(in the rows, 128 means zero)
Known rows, with every way that one mark hangs from another:
nirev[fegi]: [135 125 126 132 129 134 131 117 132 114 131 128 129 127 125 130 121 127
 132 117 128 131 128 120 118 121 132 129 128 127 121 131 138 121 134 125
 111 127 130 123 138 136 120 129 129 121 127 129 113 116 142 125 129 121
 126 157 123 129 126 131 126 128 129 115 134 129 132]
zama[silug[lonu[zate[gaget]] seku[nirev[fegi]]]]: [104 121 134 137 126 148 151 110 151 114 169 153 139 112  77 137 131 138
 140 123 126 123 128 107 118 109 134 128 120 118 159 130 147 119 122 129
 160 143 111 131 155 137 156 152 130 138 131 129 107 114 124 122 138 101
 128 152 129  97 117 151 113 121 143 116 161 146 116]
moneg[bimilu lonu[nirev[fegi seku[silug]]]]: [120 119 150 157 134 151 127 130 147  82 150 126 154  97 117 153 119 117
 114 118 111 119 139 119 114 155 127 140 131 147 144 108 120 116 104 143
 127 129 128 115 118 140 145 120 125  85 139 128 121 144 153 121 137 128
 134 183 117 145 122 149 120 134 147 105 162 147 136]
zama[silug[lonu seku[nirev]]]: [102 126 122 133 118 135 147 133 127 114 144 140 126 118  98 134 135 140
 139 136 155 128 127 119 125 112 127 129 128 110 146 125 131 123 118 128
 172 144 110 135 139 116 146 129 125 149 130 132 134 137 102 131 130 121
 125 138 130  89 126 141 119 117 155 133 147 140 105]
lugev[zoter[bufug zate[lonu] zizal]]: [136 128 119 124 125 122 105 126 126 126 183 125 147 117 160 146 119 146
 145 122 112 152 119 120 128 115 127 117 122 140 145 133 135 141 156  98
 165 133 138 119 163 134 132 155 130 110 123 139 174  81 122 121 105 144
 135 114 128 126 144 133 116 122  71 132 118 166 149]
fegi[nirev[seku[silug]]]: [120 135 117 129 125 142 126 156 141 123 146 125 146 130 124 142 131 126
 131 141 167 124 135 125 128 138 125 129 126 127 121 125 140 137 122 139
 127 136 134 118 144 124 140 123 136 128 128 131 135 124 136 128 135 130
 122 137 129 152 120 132 123 139 138 120 146 146 139]
nudim[rimilob[zoter[zizal]]]: [132 120 122 133 125 125 146 120 128 111 160 129 136 114 161 160 125 119
 134 117 131 134 126 118 133 119 121 129 133 129 116 129 132 119 129 132
 137 128 147 123 139 118 122 117 128 121 134 133 139 122 130 124 107 180
 123 164 128 114 127 126 126 125 101 138 106 132 136]
lugev[zoter[rimilob zizal]]: [132 121 114 131 124 116 139 127 138 126 160 127 135 117 174 155 127 141
 141 122 132 138 128 124 121 118 119 117 129 137 148 131 134 130 146 116
 141 126 141 125 148 132 125 136 130 125 122 143 146 107 134 127 107 173
 127 143 126 116 134 133 123 122  91 134 106 154 142]
mozof[bevesaf rimilob[zoter[zizal]]]: [131 129 126 148 114 128  91 111 142 106 144 136 136 117 148 163 132 113
 108 133 144 108 126 118 103 116 122 131 143 118 125 135 145 128 149 122
 138 130 155 126 147 116 136 119 132 124 123 116 149 113 151 127  97 181
 121 164 141  73 125 118 134 129  98 136 101 133 132]
fegi[nirev[lonu[zate]]]: [129 132 137 145 136 149 138 156 138 109 141 127 142 146 103 155 136 132
 134 130 100 122 112 117 120 141 136 118 126 117 139 124 143 133 128 124
 122 125 142 129 137 140 140 149 125  98 123 132 111 122 167 125 140 117
 116 137 130 159 130 147 123 123 125 112 149 141 128]
zoter[bufug lugev rimilob[nudim] zate[gaget] zizal]: [108 143 100 135 127 123  59 117 113 135 209 138 151  70 190 169 135 180
 148 108 131  98 107 115 109 123 121 112 116 156 252 146 154 150 172 108
 171 121 155 121 168 127 143 143 157 114 121 131 158  82 106 122 105 186
 142  97 131 112 147 131 115 121  61 133  88 154 170]
zate[gaget lonu[nirev[fegi seku]]]: [139 129 153 141 138 158 109  90 134 104 172 148 144 113  97 129 108 126
 110 117  92 131 137 113 124 105 136 130 124 134 142 137 173 123 127 122
 113 125 123 117 151 143 153 151 109  99 142 122 116 103 170 118 137 114
 132 135 139 151 120 144 117 136 121 104 151 154 154]
nudim[rimilob[zoter[zate zizal]]]: [130 126 119 134 125 120 135 119 127 109 183 123 138 112 165 140 129 126
 146 113 134 134 117 119 126 121 123 126 134 128 125 128 136 120 136 123
 149 127 146 125 149 116 127 119 144 115 132 137 148 111 123 124 105 180
 130 156 125 118 137 129 122 119  88 135  99 132 143]
zoter[bufug lugev rimilob zate[gaget]]: [114 146  99 129 130 122  78 113 121 133 185 140 136 111 165 161 129 175
 138 120 118 115 117 125 103 128 125 108 119 150 219 139 147 145 173 108
 165 123 137 132 162 132 138 145 144 117 131 134 147  96  98 117 116 156
 144 102 116 128 142 128 115 113  84 127 103 152 161]
zate[gaget lonu[nirev[fegi]]]: [130 127 148 143 143 151 103  89 135 106 167 149 142 115  97 124 113 126
 115 122  81 134 130 115 125 119 135 136 124 128 142 132 163 130 132 125
 114 124 127 119 141 146 144 156 106  95 140 123 132 105 167 120 131 108
 134 104 133 116 122 142 118 135 120 109 151 146 138]
silug[lonu[zate[gaget]] seku[nirev] zama]: [101 116 136 138 127 138 182 141 143 134 158 152 131 143  79 129 133 148
 147 127 128 113 104 117 143 125 130 121 118 115 220 137 144 119 120 120
 171 141 110 145 142 129 165 153 133 148 138 136 120 124 105 116 135 107
 131 114 141  40 137 148 113  94 141 135 152 138  97]
lugev[zoter[bufug rimilob[nudim] zate zizal]]: [126 125 105 131 121 121 102 131 131 119 203 126 142 102 196 176 127 157
 159 107 142 129 112 116 118 126 118 117 116 158 176 136 142 145 162 104
 165 125 151 117 164 127 126 139 151 117 109 141 152  90 119 127  99 195
 135 121 128 132 149 131 118 129  71 135  86 152 150]
bogo[lugev[zoter[bufug zizal]]]: [128 126 109 115 123 120 111 117 144 121 158 123 140 110 173 172 125 139
 141 119 132 136 134 120 122 132 122 114 125 141 160 127 127 128 145 118
 140 134 149 128 156 120 122 138 132 115 117 132 149  91 130 130 106 168
 133 148 128 112 136 122 122 126  98 128 128 168 148]
zate[gaget lonu[nirev[fegi seku[silug]]]]: [133 132 142 138 135 160  99 102 146 108 177 148 153 107  96 126 109 120
 112 127 125 133 144 114 130 117 131 134 127 140 131 127 160 132 118 137
 124 133 128 110 150 136 158 147 120 108 139 126 137 107 162 117 134 120
 134 130 131 133 113 146 114 142 128 110 161 162 146]
moneg[lonu]: [125 122 140 140 127 124 134 151 125 114 117 127 132 123 129 136 128 127
 126 138 102 121 124 126 127 130 128 133 129 116 155 119 110 125 117 124
 133 128 133 126 118 136 135 133 118 100 136 127 131 133 135 127 128 123
 133 119 126 134 131 134 125 124 131 128 135 129 117]
mozof[rimilob[zoter[lugev zate]]]: [122 142 112 146 122 127  94 115 132 102 167 131 121 125 160 138 133 131
 128 126 146 114 113 127  98 122 125 131 138 118 144 134 144 121 143 122
 153 120 153 133 148 122 127 126 145 105 125 121 142 111 130 126 106 169
 137 129 131  95 134 127 124 118  99 129  97 128 136]
silug[lonu[nirev zate] zama]: [106 118 148 157 134 138 164 121 155 113 142 141 131 149  93 158 134 136
 132 116  81 115 102 119 131 144 134 118 124 130 165 131 137 120 123 125
 149 123 116 140 124 123 149 147 133  91 132 137 111 137 126 123 121 112
 125 121 133  81 141 158 117 105 147 134 154 136 113]
zizal[zoter[bufug lugev]]: [126 146  99 130 128 121 121 128 130 124 138 137 121 133 166 192 123 139
 121 128 118 111 127 123 122 128 124 122 121 134 140 133 132 136 162 121
 152 129 147 127 148 137 124 133 121 116 130 120 127 114 112 122 114 150
 131 123 125 111 136 129 125 125 107 133 122 156 135]
zama[silug[lonu[zate] seku[nirev[fegi]]]]: [108 121 132 140 122 142 159 113 147 101 154 143 131 123  89 150 133 137
 142 117 129 132 125 109 109 115 132 126 124 120 132 126 131 114 115 129
 159 142 114 133 149 131 145 142 132 131 124 134 109 123 123 128 133 107
 125 176 125  93 121 153 115 116 150 117 160 145 113]
rimilob[zoter]: [129 124 127 129 123 131 136 126 134 120 141 127 130 127 138 136 125 110
 135 123 132 130 123 128 135 127 125 139 129 130 116 128 131 120 130 134
 134 129 132 127 129 126 117 126 124 129 123 126 119 124 132 128 124 142
 129 147 135 141 124 127 126 137 123 130 115 123 117]
bogo[lugev[zoter[bufug rimilob[nudim] zate zizal]]]: [120 130 100 128 120 117  87 121 142 113 212 123 143  90 206 190 130 158
 155 105 139 123 119 116 105 132 117 111 120 152 195 131 136 133 155 112
 162 126 161 126 164 116 127 140 154 102 107 140 145  86 125 134  95 205
 143 129 127 108 146 130 117 123  74 129  96 159 153]
bufug[zoter[lugev rimilob zate zizal]]: [116 145  97 129 128 108  98 109 126 125 174 118 131  96 189 145 148 159
 142 116 135 117 108 120  99 123 123 114 135 121 188 136 129 129 175 117
 160 125 145 135 161 128 128 136 157 110 132 142 158 103 102 133 110 178
 137 115 120  85 139 138 119  99  73 133 102 166 154]
nonof[zoter[bufug rimilob[nudim]]]: [123 126 110 128 124 129 111 133 121 102 159 134 119 119 173 147 123 145
 133 117 128 128 123 127 109 143 119 122 109 142 122 126 139 142 160 125
 146 120 137 122 142 133 125 133 137 121 124 131 131 114 104 128 108 182
 132 137 130 146 132 130 122 126 108 132  93 148 128]
lonu[nirev[fegi seku[silug]] zate[gaget]]: [123 126 138 138 135 157 122  91 167 115 174 146 155 112  99 138 121 118
 119 114 126 116 142 114 122 141 130 129 119 154 129 126 151 126 118 148
 122 131 128 115 151 137 160 144 141 111 129 127 112 109 161 119 137 125
 130 161 128 143 112 147 115 144 135 106 162 158 151]
nudim[rimilob[zoter]]: [135 122 130 134 126 130 151 126 130 108 157 133 127 137 146 161 120 110
 130 121 127 137 128 122 134 122 124 133 133 127  85 123 132 117 119 136
 134 125 139 128 128 120 116 118 122 119 135 131 120 134 131 123 116 163
 127 151 126 124 124 124 127 128 121 132 110 120 127]
seku[nirev[fegi] silug[lonu[zate] zama]]: [104 120 125 144 123 138 164 151 166 104 157 139 143 145  92 151 130 137
 152 127 147 131 113 111 139 146 130 123 136 124 158 122 129 122 112 136
 153 140 117 125 140 130 143 140 149 125 127 143 129 125 112 114 131 114
 130 149 120  28 126 157 113 109 150 124 169 142  99]
mozof[bevesaf rimilob[nudim zoter[bufug lugev zizal]]]: [119 138 113 149 110 133  54 117 125  99 171 145 139  91 186 211 133 131
 117 121 146  91 109 110  95 121 117 127 133 142 173 143 152 141 166 118
 160 125 177 121 157 108 132 125 140 104 114 106 154 105 141 127  84 211
 127 148 149  68 133 117 132 136  81 137  84 140 145]
fegi[nirev[lonu[zate[gaget]] seku[silug[zama]]]]: [122 131 130 144 128 158 140 168 153 129 170 137 156 142  76 158 128 129
 133 138 136 117 118 111 144 141 140 116 123 126 183 131 161 142 122 132
 145 136 134 121 153 129 166 142 139 114 135 135 112 116 147 109 148 111
 116 135 136 156 121 155 116 126 133 119 161 156 133]
mozof[bevesaf rimilob[nudim zoter]]: [130 127 138 152 112 139  90 124 141  95 157 144 129 121 144 179 129  99
 108 132 148 100 120 116 110 119 123 144 138 125 106 131 150 130 133 132
 139 124 159 122 132 113 132 119 133 114 117 106 123 135 157 131 101 181
 125 134 151  85 123 120 136 145 113 130  91 107 115]
nonof[zoter[bufug lugev zate[gaget] zizal]]: [111 143  90 124 133 119  88 111 110 132 174 128 140  95 173 104 130 156
 145 121 127 124 117 127 107 135 129 110 116 127 192 138 151 140 188 110
 163 126 137 126 175 134 146 147 151 124 138 129 173  66 102 118 108 158
 139 130 130 127 141 126 115 116  65 134 106 181 158]
lonu[nirev[seku]]: [127 128 139 137 130 143 130 102 135 112 139 133 130 124 122 128 124 124
 115 117 127 120 134 124 121 130 127 129 123 141 126 131 148 121 122 131
 121 124 123 127 135 123 146 127 125 117 132 125 114 134 151 130 133 141
 126 155 136 152 128 135 124 134 140 118 138 146 145]
zizal[zoter[bufug lugev rimilob[nudim]]]: [122 145  97 140 123 124 102 133 129 115 166 143 122 114 192 225 125 153
 125 119 121 100 119 118 115 129 116 122 114 146 165 133 141 142 161 124
 160 121 160 122 147 137 124 133 128 109 123 123 116 119 110 126 105 190
 135 114 129 105 139 134 123 128  96 135  96 148 136]

Rows:
[123 126 122 138 123 124 104 131 124 124 162 130 138  87 170 159 135 152
 135 114 132 113 117 118 119 123 118 123 125 142 180 135 134 136 136 126
 140 124 149 120 136 127 133 127 140 121 119 134 140 119 131 133 108 181
 130 129 132 111 134 135 125 127  98 134  99 135 141]
zoter[rimilob[nudim] zizal]
[127 151 106 145 126 122  82 130 121 110 204 141 125 112 188 206 122 162
 127 120  97 111 112 116 106 118 118 119 118 141 170 133 140 147 162 112
 178 120 158 122 158 140 134 151 131  88 125 129 137 106 111 124 101 178
 145  86 128  96 145 145 116 119  69 132  93 154 139]
zizal[zoter[bufug lugev rimilob[nudim] zate[lonu]]]
[126 124 149 141 138 156 136  81 158 111 164 146 147 119  98 137 119 122
 118 105  96 115 135 113 116 127 135 127 116 146 141 134 161 118 129 133
 108 124 124 123 150 144 154 150 130 105 132 123  89 106 174 121 140 118
 128 165 134 159 121 146 118 138 127 101 152 151 156]
lonu[nirev[fegi seku] zate[gaget]]
[131 130 153 136 137 151 108 101 128 119 170 148 144 114 100 117 115 127
 104 128  95 126 135 122 130 114 131 130 124 135 146 133 160 131 120 125
 131 126 121 122 139 136 161 151 109 107 142 121 131 118 158 121 135 121
 133 106 142 149 123 140 119 136 120 116 147 154 148]
zate[gaget lonu[nirev[seku]]]
[127 129 141 138 131 149 147 132 159 129 168 142 156 119  98 146 121 130
 132 124 138 116 133 117 131 108 130 120 126 134 146 131 143 124 121 136
 132 132 128 117 150 138 157 146 144 123 131 131 104  99 130 112 129 114
 129 166 126 135 117 147 113 123 130 114 160 151 138]
nirev[fegi seku[silug[lonu[zate[gaget]]]]]
[113 123 138 154 136 151 138 110 168  96 155 138 147 129 104 152 129 127
 136 118 112 124 121 117 115 145 128 126 129 139 121 119 130 126 120 145
 130 127 130 123 135 132 145 145 141  94 123 135 121 120 141 124 120 122
 130 154 119  91 126 155 113 120 147 118 169 146 121]
seku[silug[lonu[nirev[fegi] zate]]]
[123 125 128 138 121 153 136 114 138  93 153 139 130 123  81 143 129 129
 137 113 139 137 130 101 108 120 137 122 129 122 128 122 142 117 117 130
 150 142 123 128 155 132 148 140 127 128 121 136 104 129 154 125 149 119
 119 205 125 136 116 155 118 126 146 105 158 152 123]
zama[silug[seku[nirev[fegi lonu[zate]]]]]
[117 123 141 153 128 143 162 125 138 110 141 139 126 143 102 150 122 139
 128 119 119 113 112 119 137 122 133 118 128 129 168 138 156 116 125 117
 141 125 111 136 133 117 154 128 127 105 138 133 106 135 122 120 126 125
 122 141 140 114 142 151 118 109 155 131 148 144 127]
silug[lonu[nirev[seku]] zama]
[122 120 137 147 127 151 142 102 171 102 157 138 139 137  96 152 122 122
 126 105 127 123 127 111 126 153 133 123 123 153 132 128 143 122 113 141
 133 134 119 122 146 124 151 132 147 102 127 136 104 127 144 120 133 123
 124 182 128 109 122 158 116 129 148 116 162 153 138]
lonu[nirev[fegi seku[silug[zama]]] zate]
[123 124 155 153 141 156 150  98 157 109 166 149 147 124  94 149 119 133
 123 109  92 111 126 113 120 114 135 120 121 137 155 137 162 114 129 125
 116 120 121 126 148 144 161 155 130 101 135 126  83 104 158 117 131 112
 127 161 135 143 126 153 113 122 135 106 161 152 145]
silug[lonu[nirev[fegi seku] zate[gaget]]]
[112 112 169 161 146 151 139 108 157  95 160 142 160  97 100 156 124 123
 112 113  34 112 126 116 109 163 136 141 121 141 175 115 129 119 119 133
 125 121 128 124 116 161 147 150 118  71 142 121 106 128 170 118 139 102
 138 138 120 130 125 151 120 130 124 103 159 135 131]
moneg[bimilu lonu[nirev[fegi] zate[gaget]]]
[118 134 109 119 130 125  93 113 124 147 170 131 153  98 142 128 128 157
 142 120 125 118 120 123 129 126 130 116 115 142 205 140 143 145 165 108
 155 133 132 121 165 129 142 137 148 136 127 129 162  82 106 119 118 140
 135 113 125 137 142 121 118 125  82 132 119 156 156]
zoter[bufug zate[gaget] zizal]
[111 111 145 157 139 153 173  95 154 111 156 153 128 139  75 154 124 143
 140 103  91 112 104 110 129 124 136 120 112 129 198 142 165 111 132 119
 141 130 114 142 147 133 159 154 128 105 142 136  89 110 133 117 126  99
 126 136 137  83 138 158 109 103 143 124 161 142 112]
silug[lonu[nirev[fegi] zate[gaget]] seku zama]
[116 120 134 140 130 140 173 126 143 103 145 140 129 136 103 137 130 143
 151 114 136 126 112 113 115 118 126 122 125 120 160 129 135 106 117 124
 139 137 122 141 144 141 144 149 132 138 128 137 106 119 132 125 132 115
 131 171 130  68 131 146 115 100 141 113 157 140 107]
silug[lonu[zate] seku[nirev[fegi]]]
[132 134 143 139 137 159 138 151 140 124 165 136 153 135  92 148 128 132
 127 131 108 114 123 114 128 122 137 117 121 120 165 134 168 133 130 122
 121 125 137 125 151 142 159 152 127 111 133 126  97 108 172 117 150 117
 116 144 139 203 124 144 120 132 120 105 151 153 149]
fegi[nirev[lonu[zate[gaget]] seku]]
[122 149 106 132 132 121  55 116 110 134 203 141 149  88 173 157 127 187
 132 121  95 122 113 119 102 113 123 104 122 145 238 144 147 150 175  98
 177 126 144 128 172 140 149 159 137 106 133 138 180  75 104 115 106 159
 146  94 122 103 143 136 111 106  54 132 106 171 171]
zoter[bufug lugev rimilob zate[gaget lonu] zizal]
[119 135 126 135 140 129  89  79 137 118 205 136 146  92 140 115 135 149
 124 124  87 128 115 117 117 124 128 129 127 122 190 132 149 137 168 117
 158 125 133 126 157 139 152 159 134  96 142 138 170  96 127 130 114 157
 140  70 128  94 134 146 112 109  75 129 123 173 146]
bufug[zoter[rimilob zate[gaget lonu[nirev]] zizal]]
[107 114 134 141 128 142 185 130 148 122 160 152 134 141  77 140 126 146
 152 115 128 120 104 109 138 116 135 121 119 117 211 140 156 112 126 117
 151 141 111 140 150 138 158 153 133 141 138 137 104 112 116 113 135 101
 132 144 137  45 134 153 111  96 141 122 159 140 101]
silug[lonu[zate[gaget]] seku[nirev[fegi]] zama]
[121 121 144 143 142 152 128  79 160 112 161 147 147 118 100 135 124 123
 122 110  83 120 129 115 119 142 136 131 117 142 142 130 154 125 132 137
 111 123 126 123 142 146 145 153 129 102 129 124 107 108 169 124 134 113
 130 134 128 127 122 143 119 137 124 107 151 144 141]
lonu[nirev[fegi] zate[gaget]]
[105 118 138 156 136 152 148 111 172 115 169 151 150 133  76 157 125 131
 137 119 106 115 115 113 137 145 136 124 124 136 174 130 149 129 125 138
 145 130 118 124 141 130 156 150 141  98 135 136 117 113 126 113 124 105
 128 122 125  66 129 161 110 116 145 126 170 147 114]
seku[silug[lonu[nirev[fegi] zate[gaget]] zama]]
[118 116 174 158 138 144 147 126 146  94 146 131 151 108 112 158 129 122
 105 112  54 109 126 123 108 160 128 133 125 146 157 112 110 113  99 134
 139 121 125 130 109 145 153 137 122  80 138 124 101 153 159 126 140 122
 134 172 127 158 129 152 123 126 135 110 153 139 140]
moneg[bimilu lonu[nirev[seku] zate]]
[109 120 126 156 129 146 143 123 154 100 146 138 135 138  97 156 123 132
 142 121 135 122 113 115 134 139 133 125 132 131 150 128 144 125 125 134
 137 131 120 124 136 118 141 128 136  99 132 140 126 126 119 117 120 119
 126 138 121  64 134 155 113 113 159 130 161 143 109]
seku[silug[lonu[nirev[fegi]] zama]]
[110 144 103 132 132 119  83 113 125 135 210 131 144  69 187 137 147 156
 145 113 133 100 105 114 116 117 124 127 128 127 231 142 147 140 171 122
 167 121 153 123 161 127 139 144 157 111 129 132 154  94 112 134 109 187
 141  73 135  91 138 138 118 117  64 132  90 156 150]
bufug[zoter[lugev rimilob[nudim] zate[gaget] zizal]]
[124 121 143 146 139 146 133  85 159  97 146 138 137 130 112 143 126 124
 125 104  87 125 125 116 109 147 133 128 122 141 115 126 140 116 127 135
 109 122 130 127 136 140 134 145 131  94 123 130 106 122 168 129 130 121
 128 159 126 122 125 146 121 132 133 109 151 140 138]
lonu[nirev[fegi] zate]
[118 129 136 142 135 141 100  89 133 119 204 137 157  91 127 107 124 126
 132 120  90 131 112 120 130 123 129 139 127 133 175 134 157 131 142 121
 154 128 135 120 153 130 151 154 123 102 133 127 164  88 157 123 117 144
 141  97 142 118 134 141 113 135  80 130 124 154 139]
rimilob[zoter[zate[gaget lonu[nirev]] zizal]]
[131 141  96 131 125 116 119 120 141 119 164 131 122 142 165 181 123 155
 129 124 119 115 128 126 112 130 120 117 116 141 137 130 132 137 167 112
 160 127 138 128 157 141 128 130 138 124 125 136 124 111  95 121 110 165
 134 127 113 129 144 132 119 114  92 132 104 152 134]
zizal[zoter[bufug rimilob zate]]
[128 125 139 144 131 157 113 111 147 112 178 150 146 123  82 135 108 125
 116 122 122 134 134 110 142 125 137 131 127 140 158 134 166 131 118 133
 138 135 118 113 149 129 160 143 122 103 142 131 130 112 143 111 136 110
 131 126 134 106 118 155 113 132 135 119 163 158 138]
zate[gaget lonu[nirev[fegi seku[silug[zama]]]]]
[104 125 141 146 138 148 130 116 162 127 168 148 156 120  93 138 134 128
 127 134 107 113 122 125 133 148 127 128 123 139 154 120 129 140 119 147
 149 129 125 124 130 130 162 152 137 108 131 131 137 118 131 121 122 121
 133  99 126  96 125 149 112 124 140 130 163 147 116]
seku[silug[lonu[nirev zate[gaget]]]]
[124 152  86 137 127 113 107 117 131 118 171 132 120 132 186 190 127 162
 133 121 115 107 120 123  98 130 119 112 120 140 163 133 133 138 177 111
 167 123 145 133 163 139 129 135 138 113 129 134 130 104  98 121 107 173
 139 126 114 109 147 135 118 109  83 132 102 160 148]
zizal[zoter[bufug lugev rimilob zate]]
[135 130 127 121 131 133 110 125 129 132 197 140 146 131 134 139 112 137
 139 133 106 151 126 123 138 116 133 123 116 139 145 133 148 144 153 103
 165 129 128 119 158 140 135 165 123 115 130 131 157  82 121 114 118 123
 141  75 128 141 137 129 115 130  81 128 121 156 138]
lugev[zoter[bufug zate[gaget lonu]]]
[133 137 100 130 125 119 131 127 141 118 143 137 119 141 162 194 119 149
 118 128 119 115 132 125 119 129 118 120 115 141 127 129 131 140 161 120
 148 129 140 127 147 143 124 128 122 129 127 131 119 122 102 122 112 165
 128 136 116 127 136 130 123 120 107 133 112 153 128]
zizal[zoter[bufug rimilob]]
[112 123 146 137 141 145 125  90 155 124 159 147 148 120 102 127 131 124
 117 121  83 116 126 123 127 148 132 130 117 141 146 126 143 132 126 138
 129 124 125 128 130 137 152 154 128 109 129 123 122 122 158 127 134 119
 132 104 132 125 125 140 122 137 124 120 145 141 134]
lonu[nirev zate[gaget]]
[109 144 107 143 130 122  75 122 116 139 207 136 148  69 180 145 140 166
 144 112 128 100 107 116 108 119 122 117 125 143 245 144 152 143 157 115
 158 119 154 122 158 127 149 141 156 113 125 131 152  90 127 127 108 181
 143  92 134 100 141 137 118 123  66 133  90 143 162]
zoter[lugev rimilob[nudim] zate[gaget] zizal]
